Every row comes from one small tree of marks. The marks that hang from a mark follow it in brackets, in alphabetical order. Every link used is in the known rows. Which tree was each row made from?
Known rows
votuk{limi{ponur vomis voren}}: [-0.93  1.10  0.28  0.44  0.94  0.22 -0.22 -0.49  0.55 -0.75  0.17  0.30
  0.68 -0.42  0.06  0.13 -0.57  0.42 -0.35  0.98  1.19  0.90]
tusir{limi{nugapav voren votuk}}: [ 0.43  0.04  2.53 -0.71 -0.99  0.74 -0.09  0.31  0.02 -0.66  0.01  0.74
  1.22 -0.22 -0.41  0.36  0.69  1.19  0.18  0.24  1.33  0.97]
papo{nugapav}: [ 0.42  0.41  1.03 -0.27  0.58 -0.45  0.04 -0.21  0.30  0.14 -0.39  0.14
 -0.48 -0.39 -0.08 -0.25 -0.33  0.21  0.49  0.16 -0.57 -0.36]
limi{nugapav ponur rudob tusir voren}: [-0.50  1.07  2.17  0.07 -3.29  0.09 -0.53 -0.06 -0.16 -0.20  0.29  1.52
  2.51 -0.84  0.17  0.91 -0.10  1.63  0.03  0.13  0.84  0.30]
votuk{limi{vomis voren}}: [-0.49  0.43  1.40  0.07  1.09  0.57 -0.07 -0.40  0.04 -0.73 -0.08 -0.15
  0.04 -0.36  0.25  0.03 -0.17  0.42 -0.33  0.91  0.76  0.81]
limi{ponur rudob tusir vomis votuk}: [-1.38  1.54  3.21  0.82 -2.40 -0.01 -0.17  0.07  0.08  0.65  0.30  0.65
  1.08 -0.21  0.33  0.47 -0.93  1.79 -1.11  0.95  0.86  0.15]
vomis{limi{ponur rudob voren votuk}}: [-0.05 -0.06  0.65 -0.12 -5.42  0.73 -0.23  0.04 -0.37  0.29  0.22  1.37
  1.38  0.13 -0.16  0.23 -0.35  0.68 -0.77  0.54  1.46  0.20]
votuk{limi{tusir voren}}: [-0.34  0.34  2.10  0.01 -2.35  0.77 -0.25 -0.23 -0.41 -0.59  0.00  0.60
 -0.11 -0.63  0.51  0.03 -0.02  1.05 -0.37  0.09  0.68  0.86]
ponur{limi{nugapav rudob vomis}}: [-0.19  0.15  1.54  0.10 -1.04 -0.25 -0.10  0.38  0.00  0.67  0.41  0.05
  1.45 -0.16  0.04  0.68  0.04  0.69 -0.09  1.10  0.06 -0.56]
vomis{limi{tusir}}: [ 0.52  0.81  1.09 -0.29 -2.59  0.76 -0.27 -0.03 -0.85  0.91  0.43  0.11
  0.28 -0.08  0.21  0.32 -0.55  0.73 -0.22 -0.41  0.65 -0.11]
votuk{limi}: [-0.41 -0.24  0.61  0.00 -0.56  0.31  0.10 -0.02  0.35 -0.10 -0.17  0.11
 -0.64  0.16  0.07 -0.26  0.30  0.38 -0.52  0.47  0.59  0.50]
tusir{limi{votuk}}: [ 0.18  0.10  1.34 -0.09 -0.97  0.40  0.14  0.47  0.05  0.06 -0.01  0.21
 -0.19  0.21 -0.39 -0.14  0.57  0.86 -0.52  0.25  0.57  0.55]
tusir{limi{nugapav vomis voren votuk}}: [ 0.18  0.87  3.29 -0.50  1.22  0.79 -0.09  0.13  0.05 -0.56  0.10  0.14
  1.44 -0.33 -0.31  0.55  0.24  1.37  0.10  0.74  1.34  0.97]
vomis{limi{ponur votuk} papo}: [ 0.34  0.20 -0.70 -0.26 -2.95  0.48 -0.16 -0.09  0.67  0.78  0.63 -0.12
  0.77  0.27 -0.27  0.10 -0.56  0.90 -0.14  0.31  2.22  0.24]
votuk{limi{vomis{papo}}}: [-0.23  0.48  0.56  0.06  1.98  0.34  0.03 -0.40  0.85  0.09  0.12 -1.27
 -0.19 -0.19  0.28 -0.03  0.02  1.14 -0.22  1.12  1.20  0.57]
votuk{limi{ponur tusir vomis voren}}: [-1.07  1.84  1.76  0.61 -0.38  0.42 -0.40 -0.48  0.15 -0.52  0.34  0.47
  0.76 -0.78  0.40  0.32 -0.86  1.23 -0.45  0.62  1.13  1.01]
vomis{limi{ponur votuk} papo{nugapav}}: [ 0.79  0.58  0.32 -0.50 -2.42  0.07 -0.11 -0.33  0.97  0.91  0.24  0.06
  0.26 -0.11 -0.34 -0.16 -0.89  1.11  0.36  0.48  1.64 -0.07]
ponur{limi}: [ 0.24 -0.48 -1.02  0.27 -2.12 -0.30 -0.05  0.37 -0.13  0.23  0.44  0.04
 -0.20 -0.08 -0.04 -0.03 -0.09 -0.37  0.05  0.09 -0.41 -0.34]
tusir{limi{voren votuk}}: [ 0.35 -0.04  1.38 -0.22 -1.51  0.67 -0.02  0.26 -0.32 -0.64 -0.03  0.52
  0.22 -0.22 -0.28 -0.04  0.56  0.80 -0.28  0.17  0.65  0.89]
vomis{limi{nugapav tusir} papo}: [ 1.04  0.80  1.58 -0.92 -1.85  0.84 -0.39 -0.19 -0.06  1.00  0.66 -0.45
  1.48 -0.35  0.16  0.76 -0.17  1.77  0.55 -0.22  1.78  0.05]
limi{nugapav rudob tusir voren votuk}: [-0.40 -0.04  4.77 -0.38 -4.67  0.69 -0.25  0.16 -0.48 -0.15 -0.04  1.30
  1.60 -0.53  0.41  0.64  0.06  2.02 -0.32  0.37  1.09  0.44]
nugapav{papo}: [-0.04 -0.36  0.67 -0.01  0.47  0.06 -0.13  0.45  0.07 -0.45  0.30 -0.75
  0.60  0.12 -0.08  0.09 -0.33 -0.12  0.17  0.15 -0.58  0.26]

Which tree is each row?
[ 0.42  0.60  1.13 -0.58  2.36  0.41 -0.28 -0.55  0.49 -0.49  0.30 -0.87
  1.88 -0.77  0.14  0.73 -0.09  1.15  0.96  0.62  1.30  0.50]
limi{nugapav vomis{papo} voren}
[-0.72  0.83  2.80  0.19 -2.27 -0.14 -0.51  0.60  0.26  0.11  0.64  0.43
  2.72 -0.26  0.02  0.91 -0.40  1.59 -0.07  0.37  0.18  0.23]
limi{nugapav{papo} ponur rudob tusir}
[ 0.43  0.05  2.45 -0.34 -5.60  0.97 -0.17  0.10 -0.46  1.38  0.38 -0.04
  0.65 -0.03  0.42  0.30 -0.10  2.19 -0.76  0.40  1.50 -0.10]
vomis{limi{rudob tusir votuk} papo}
[-0.45  1.38  0.86 -0.04  1.93 -0.01 -0.37 -0.40  0.49 -0.65  0.38  0.37
  2.24 -0.55 -0.14  0.81 -0.69  0.51  0.60  0.53  1.17  0.54]
limi{nugapav ponur vomis voren}
[-0.30  0.48  1.29  0.19  0.04  0.25 -0.13 -0.25 -0.54 -0.27 -0.11  0.10
  1.02 -0.48  0.31  0.36 -0.03  0.54 -0.37  0.86 -0.05 -0.01]
limi{rudob vomis voren}
[-0.63  1.14  1.45  0.09  0.34 -0.03 -0.35 -0.24  0.28 -0.30  0.22  0.77
  2.63 -0.54 -0.05  0.90 -0.25  1.01  0.05  0.97  0.94  0.18]
limi{nugapav ponur rudob vomis voren}
[ 0.44  0.63 -1.42 -0.19 -2.22  0.53 -0.40 -0.31 -0.30 -0.05  0.45  0.75
  1.21 -0.13 -0.27  0.30 -0.59 -0.19  0.10 -0.15  1.14  0.25]
vomis{limi{ponur voren}}
[-0.43  0.46  2.77  0.45 -3.28  0.39 -0.27  0.12 -0.70 -0.17  0.63  0.19
  0.26 -0.67  0.49  0.31 -1.06  0.84 -0.23  0.45  0.29  0.32]
ponur{limi{tusir vomis voren votuk}}
[-0.05  0.58  0.26  0.13 -1.83  0.31 -0.16  0.21  0.19 -0.69  0.23  0.98
  0.85 -0.27 -0.49  0.06  0.18  0.74 -0.30  0.19  1.07  0.98]
tusir{limi{ponur voren votuk}}
[-0.66 -0.12  2.21 -0.15 -3.64  0.18 -0.20  0.10  0.39 -0.39  0.07  1.63
  2.16 -0.18 -0.16  0.54  0.01  1.25 -0.23  0.72  1.44  0.47]
limi{nugapav ponur rudob voren votuk}
[ 0.94 -0.18 -0.52 -0.47 -2.61  0.63 -0.11 -0.07 -0.22  1.13  0.25 -0.42
  0.78  0.04  0.07  0.23  0.41  1.08 -0.30  0.47  0.95 -0.44]
vomis{limi{rudob} papo}
[-1.06  0.90  2.09  0.06  2.25  0.10 -0.26  0.26  1.32 -0.46  0.57 -0.57
  1.84  0.16 -0.26  0.55 -0.69  0.85  0.02  1.25  1.19  1.00]
votuk{limi{nugapav{papo} ponur vomis}}
[ 0.11  0.54 -0.88  0.07 -3.17  0.22 -0.21  0.07 -0.18  1.00  0.30  0.82
  1.21  0.29 -0.27  0.30 -0.12  0.39 -0.64  0.38  0.84 -0.38]
vomis{limi{ponur rudob}}
[-0.86  0.00  3.79 -0.19  0.94  0.43 -0.10  0.48  0.58 -0.14  0.17 -0.67
  1.59  0.23  0.09  0.52  0.11  1.33 -0.47  1.66  0.53  0.54]
votuk{limi{nugapav{papo} rudob vomis}}
[ 0.11  0.85  3.01 -0.22  2.18  0.23 -0.18  0.76  0.13  0.04  0.34 -0.82
  2.33  0.00 -0.36  0.79  0.54  1.44 -0.14  1.17 -0.07  0.33]
tusir{limi{nugapav{papo} rudob vomis}}
[-0.63  1.16  2.89  0.23 -0.22  0.78 -0.26 -0.42 -0.32 -0.49  0.08  0.00
  0.14 -0.71  0.61  0.23 -0.51  1.20 -0.46  0.58  0.75  0.89]
votuk{limi{tusir vomis voren}}
[-0.71  1.16  0.97  0.66 -3.11 -0.27 -0.32  0.08 -0.13  0.52  0.28  0.98
  1.11 -0.39  0.25  0.40 -0.25  1.23 -0.67  0.16  0.13 -0.13]
limi{ponur rudob tusir}
[ 0.21 -0.81 -0.41  0.26 -4.35 -0.07 -0.20  0.30 -0.74 -0.16  0.25  0.77
  0.61 -0.49  0.14  0.16  0.37  0.05 -0.25  0.45 -0.57 -0.35]
ponur{limi{rudob voren}}
[-0.12  0.58  2.65  0.10 -0.96  0.70  0.00  0.23 -0.49 -0.21 -0.09  0.30
  0.87 -0.30 -0.07  0.21  0.53  1.44 -0.90  1.13  0.51  0.56]
tusir{limi{rudob vomis voren votuk}}
[ 0.33 -0.68  1.79 -0.49 -5.15  1.07 -0.08  0.10 -0.86  0.33 -0.02  0.89
  0.74  0.15  0.04  0.12  0.06  0.72 -0.74  0.52  1.11  0.06]
vomis{limi{rudob voren votuk}}
[-0.50 -0.07  3.59  0.09 -5.10  0.66 -0.18  0.10 -0.81 -0.15 -0.08  1.10
  0.62 -0.50  0.53  0.22 -0.04  1.58 -0.77  0.29  0.38  0.31]
limi{rudob tusir voren votuk}
[ 0.74  0.12  1.73 -0.69  0.94  0.55 -0.36  0.59 -0.02 -1.08  0.38 -0.27
  2.08 -0.38 -0.49  0.60  0.61  0.70  0.70  0.12  0.11  0.96]
tusir{limi{nugapav{papo} voren}}
[-0.84  0.02  2.17 -0.02 -3.07 -0.12 -0.04  0.35  0.75  0.31  0.08  1.27
  1.75  0.22 -0.25  0.47  0.02  1.33 -0.47  0.80  1.42  0.17]
limi{nugapav ponur rudob votuk}
[-0.78  0.89  2.38 -0.08  0.32  0.20 -0.23 -0.24  0.70 -0.65  0.31  0.60
  1.99 -0.30 -0.17  0.65 -0.88  0.90  0.24  0.79  1.80  0.82]
limi{nugapav ponur vomis voren votuk}
[-0.47 -0.97  3.92 -0.41 -2.36  0.33 -0.03  0.84  0.37 -0.11  0.12  0.05
  1.69  0.40 -0.11  0.44  0.08  1.21 -0.26  0.92  0.43  0.31]
limi{nugapav{papo} rudob votuk}
[-0.07 -0.30  2.88  0.06 -4.15 -0.08 -0.42  1.03 -0.37  0.35  0.82  0.05
  1.89 -0.32  0.20  0.77 -0.11  1.22  0.03  0.43 -0.60 -0.22]
ponur{limi{nugapav{papo} rudob tusir}}
[ 1.07  0.65  2.94 -0.73 -3.45  0.58 -0.15 -0.29  0.08  1.17  0.17 -0.25
 -0.28 -0.45  0.23 -0.04 -0.85  1.91  0.28  0.10  1.20 -0.11]
vomis{limi{tusir votuk} papo{nugapav}}
[-0.42  0.34  3.18 -0.16  1.47  0.12 -0.18  0.47  0.22 -0.01  0.32 -0.78
  2.21  0.04  0.02  0.80 -0.18  0.95  0.03  1.18 -0.09  0.06]
limi{nugapav{papo} rudob vomis}
[ 0.08  1.45  0.04  0.11 -2.77  0.38 -0.43 -0.10 -0.33  0.92  0.67  0.59
  0.88 -0.10  0.00  0.44 -0.91  0.66 -0.22 -0.35  1.06  0.00]
vomis{limi{ponur tusir}}
[ 1.14  1.04 -1.20 -0.47 -0.72 -0.17 -0.26 -0.51  0.83  0.91  0.31 -0.18
  0.54 -0.37 -0.34 -0.01 -0.66  0.71  0.71  0.21  1.01 -0.34]
vomis{limi{ponur} papo{nugapav}}
